What can hang from each mark:
Q_886: Q_205
Q_319: Q_189 Q_205 Q_412 Q_949
Q_949: Q_412
Q_189: Q_319
Q_235: Q_412
Q_412: Q_205 Q_235 Q_319 Q_949
Q_205: Q_412 Q_886

Each row was made from one small tree. The marks that hang from a mark follow it in brackets, in the order of their numbers. Every link used is in the known rows. Write each row's tree.
In the rows, zero is written as 128.
Known rows:
Q_412{Q_205 Q_949}: [113 124 135  73 140 114 114  83 171 120 110 163 144 121 107 117 108 133
 126 123]
Q_319{Q_205 Q_412 Q_949}: [ 71 137  99  35 164 123 106  96 151 136 117 124 129 147 132 118  89 181
 136  88]
Q_189{Q_319{Q_412}}: [ 74 158 117  75 140  81  99 128 202 100 119 145 108 113  94 136  98 195
 155 109]
Q_949{Q_412{Q_205{Q_886} Q_235 Q_319}}: [166 125 106 109  93 103 110  71  99  51 194 141 110 148 104 176 153 101
  89 124]
Q_886{Q_205{Q_412{Q_235 Q_319{Q_189 Q_949}}}}: [128 122 102  82 125  91 142  83 175  97 164 164  77 160 144 127 152  90
  98 104]
Q_886{Q_205{Q_412{Q_949}}}: [115 123 129  81 133 134 114 101 180 132 110 153 122 143  84 146 122 119
 127 127]
Q_189{Q_319{Q_205{Q_412 Q_886}}}: [ 95 135 128  90 131 100 117 133 143 112 140 108  83 151  65 164 151 152
 130 132]
Q_235{Q_412{Q_205 Q_949}}: [119 128 127  74 129 111 122 103 170 122 121 167 154 113  89 149  99 124
 128 112]
Q_319{Q_949{Q_412}}: [ 77 123 114  57 138  99  87  92 202  94 124 153 149 121 124 158 109 156
 129 122]
Q_205{Q_412{Q_235 Q_319{Q_189} Q_949} Q_886}: [129 162 123 106 113 101 117  71 123  81 157 172  92 142 146 180 189  78
 102 135]
Q_886{Q_205{Q_412{Q_235}}}: [116 123 128 101 119 131 119  98 151 109 144 146 122 161  80 141 123 101
 105 127]
Q_949{Q_412{Q_205 Q_319}}: [147 118 102  93 106  82 113  89 168  77 175 157  95 128 104 154 114 140
 123 126]
Q_235{Q_412{Q_205{Q_886}}}: [132 117 149  97 126 121 126  91 157 111 148 137 156 114  62 186 134 108
 106 126]
Q_319{Q_189 Q_205 Q_412}: [ 78 125 111  83 174 115 109 103 177 105 134 162  81 124 123 127  86 176
 141 116]
Q_949{Q_412}: [ 89 127 128  90 131 104  82 101 202  78 132 164 134 116  96 169 104 159
 136 147]
Q_886{Q_205{Q_412{Q_235 Q_319{Q_949}}}}: [131 138 106  68 107 104 132  83 148 115 156 139 107 175 124 132 150  98
  99 103]
Q_319{Q_189 Q_205}: [ 75 113 145  93 170 102 110  97 209  94 127 177  89 121 114 121 115 160
 132 147]
Q_319{Q_189 Q_205{Q_412{Q_235} Q_886} Q_949}: [ 90 119 112  79 149 127 126  83 108 109 153 129 106 162 138 150 159  97
  91 110]

Write each row's tree:
[ 98 148 117  82 142 146  97  86  82  95 148 120 126 159 103 152 126 143
 109 112] | Q_319{Q_205{Q_886} Q_412{Q_235}}
[127 143 131  91 138  96 120  93 161  79 145 175  81 125 114 184 171 125
 123 134] | Q_235{Q_412{Q_319{Q_189 Q_205{Q_886}} Q_949}}
[115 150 119  87 119  94 128  68 136  94 169 152 102 149 159 169 193  83
  90 119] | Q_205{Q_412{Q_235 Q_319{Q_189 Q_949}} Q_886}
[128 126 122  85 142 137 116  81 126 121 146 121 140 125  90 158 116 135
 110 105] | Q_319{Q_412{Q_205{Q_886}}}
[ 75 168 106  60 143  87  93 127 191 104  97 153 114 113 109 135 100 192
 159 100] | Q_189{Q_319{Q_412{Q_949}}}
[ 97 152 109  83 121 109 111 126  89  96 133 120  97 165  91 152 158 128
 121 114] | Q_189{Q_319{Q_205{Q_412{Q_235 Q_949} Q_886}}}
[113 143 119  82 140  80 122 106 190  88 139 194  73 122 125 153 133 143
 143 127] | Q_235{Q_412{Q_319{Q_189 Q_205} Q_949}}
[102 130 116  99 144 135 115  88  96  94 142 152  96 155 124 158 155  95
 104 126] | Q_319{Q_189 Q_205{Q_412{Q_235 Q_949} Q_886}}
[138 108 113 109 114 127 101  76 104  61 173 134 141 139  89 172 128 101
  88 123] | Q_949{Q_412{Q_205{Q_886} Q_235}}
[119 164 123  71 100 105 119  72 108 111 161 126 131 165 140 173 191  91
  94 118] | Q_205{Q_412{Q_235 Q_319{Q_949}} Q_886}
[103 149 145  83 127 135 100  88 141 129 115 139 146 133  98 188 160 111
 120 142] | Q_205{Q_412{Q_949} Q_886}
[129 123 104 116 125  97 102  81 122  28 188 162  62 149 125 176 162 122
 103 140] | Q_949{Q_412{Q_235 Q_319{Q_189 Q_205{Q_886}}}}
[ 99 143 117  69 131  73 131  85 203 123 148 168  85 131 160 147 152 123
 126 120] | Q_205{Q_412{Q_319{Q_189 Q_949}}}
[146 104  99 106 125  72 122  86 194  62 181 182  65 112 123 150 114 131
 121 128] | Q_949{Q_412{Q_205 Q_319{Q_189}}}
[112 156 132  88 130  70 116  96 220  84 131 208  99 102 132 170 142 132
 142 134] | Q_235{Q_412{Q_319{Q_189} Q_949}}
[ 83 146 105  68 132  93 112 143 158 122 112 137  82 146  92 130 117 168
 155 116] | Q_189{Q_319{Q_205{Q_412{Q_949}}}}
[ 82 118  90  58 135 114  91  94 130  79 144 139 132 160 130 130 104 148
 114 106] | Q_319{Q_205 Q_949{Q_412{Q_235}}}
